Each row was made from one path, in order. Every step used is in the known rows, and no mark comes twice. Write each row's path.
Known rows
Q > L > P > A > D: [ 22  17  -7   6  -6   3 -12  -7  -1  37 -10 -27  -8   9  26 -20  -8  19
   7 -10  -8  -5]
A > D: [ 19   1  16  17  -2   3  -7  -2   3  17  -1 -11   1   5   7  18 -13   4
   7   5 -11   6]
D > L > P: [ 2 11 -1 -1 -4  6 -3  4  3 19 -3 -3 -3  0 13  5 -6 -1 -1  0  5  7]
A > P: [ 15  -2   9  -8  -2   6  -6   0 -11   6  -2 -13  -2   3   7  -5 -11  -1
   4   4   8  -6]
P > W: [ 11 -11  18   0   3  14  -3  -2   8  -5   0 -14   2  -1  16  -6 -15  -6
   1   7  -3   0]
Q > A > D > W: [ 23  -4   5  -3   3   1  -8   2   9  33  -8 -23   5   4   6  11  -7   3
   4  -6  -9  13]
P > W > Q > A > D: [  6  -5  23  14  -2  18  -6  -2  -2  -2  -2 -18   5   6  25 -14 -14   0
   1   0 -18   9]
S > W: [  1 -10  23   1   2   1  -4  -2  -2  -4   3  -2   2  -4  10  16  -2   6
  12  11   1  -2]
A > P > L: [ 18   0  -2  -8  -7   6  -7  -7  -8  14   0 -16   0   7  15 -12 -16   4
   8   2   6 -10]
W > Q > A: [-11  -8   8  -4   4  15  -3   3 -13 -13  -1 -12   4   2  13 -20   1   4
   7  -2  -5   8]
S > W > Q > L > P > A: [ -6   9   2  -7  -6  11  -8 -10 -16   9  -2 -15  -6   3  28 -27   4  18
  10  -6   2 -15]
A > P > W > Q: [  8  -4  21  -4  -6  23  -4  -7 -15  -7   1 -13   0   4  15 -18 -16  -9
  -3   6   1 -13]
L > P > A > D > W: [ 37  18  -4  -3  -6   2 -10 -12   9  62  -6 -30  -4  11   9   5 -10   8
   0  -8  -5  -4]
S > W > Q: [ -7  -7  26   4  -2  11  -2  -5 -13 -12   6   1   4  -2   7  12   0   5
   9  10  -3  -3]
D > W > Q > A > P: [  8  -4   1 -23  -1  14  -5   0 -17  15  -5 -21   3   3   4 -17  -1  -5
   0  -7   4  -3]
P > A: [ 14  -4  -2   8   3   7  -4  -8  -3  15   0 -19  -2   4   9  -9  -6   9
   7   1  -3   2]
L > P > A: [ 13  10  -5  -8  -2   6  -7  -6  -1  23  -2 -21  -7   7  18 -25  -6  11
   5  -3   3  -8]
S > W > Q > A > P: [ -8  -8  22  -9  -3   9  -7   0 -25 -10   0  -7   1   2  19 -17   1   5
  10   4   7  -6]

Write each row's path
[ -8 -13  16  -3   4  22  -2   1  -5 -18  -1 -15   4   1  24 -31  -8  -2
   0   1  -7   6] | P > W > Q > A
[  2   0  14  13  -1  11  -6   1 -10   4  -2 -13   4   7  14  -6  -6   6
   6  -2 -15  13] | W > Q > A > D
[ 28  20  -1   0 -10  13  -8 -16  -2  55  -3 -29  -1  12   6   0  -7   7
  -2  -9 -10  -5] | L > P > A > D > W > Q
[ 31   1  10   3  -1   3  -6  -6   9  39  -5 -18   4   3  -1  31 -10   0
   2   0  -9   6] | A > D > W
[  8  -4   6 -11   0  17  -1  -6  -4  14   0 -13   6   0  -5  12  -2  -4
  -1  -1  -3  -1] | D > W > Q
[ -5  11  12   4  -8  24  -1  -3   0   6   0  -3   0   0  23  -5 -11  -9
  -9   1  -2   4] | D > L > P > W > Q
[ -3  -6  11  -7  -8   9  -8  -6 -22  -1   3 -10   3   6  28 -22  -4  10
  12   0   5 -10] | S > W > Q > A > P > L
[ 16  17   2 -14  -9  12  -9  -6  -2  36  -9 -22   0   5  11   1  -4   5
   0 -12  -7  -6] | A > D > W > Q > L > P
[ 18   5   8  32  -5   4  -4  -1   3  28  -2  -1   3   3   6  36 -13   1
   3   3 -12  20] | A > D > L
[-13   4   6  -2  -4  22  -3   4  -2   0  -3  -9   1   1  31 -27  -6  -5
  -7  -5  -2   9] | D > L > P > W > Q > A
[ -2   6  18 -12  -5  23  -4  -4   0  -5   1 -14  -2   3  23 -24 -12  -4
  -5   3  -1 -12] | L > P > W > Q
[  1  -8  21   2  -1  24  -1  -6  -4 -13   3 -11   3   1  15  -9 -13  -6
  -2   7  -8  -2] | P > W > Q
[ -9  10   0 -17  -3  16  -6  -1 -12  -2  -5 -13  -4   1  19 -25   0   8
   5  -7   1  -9] | W > Q > L > P
[ 12  21  -3   6  -9  13 -10 -11 -13  30  -6 -24  -6  11  23 -22  -6  17
   5 -12 -11  -7] | W > Q > L > P > A > D
[ -7  -3   3  -2   0  17  -3  -2 -14 -11  -3 -10   2  -1  12 -11   0   5
   7  -3  -4   1] | W > Q > L
[ -3  18   4  16  -8  11  -7   4  -7  24  -5  -8   1   7  21  -1  -5   3
  -1  -8 -10  16] | W > Q > A > D > L > P
[ 14  19   6  18  -9   3  -7   1   6  35  -4  -6  -2   5  14  23 -12   3
  -1  -1  -5  11] | A > D > L > P
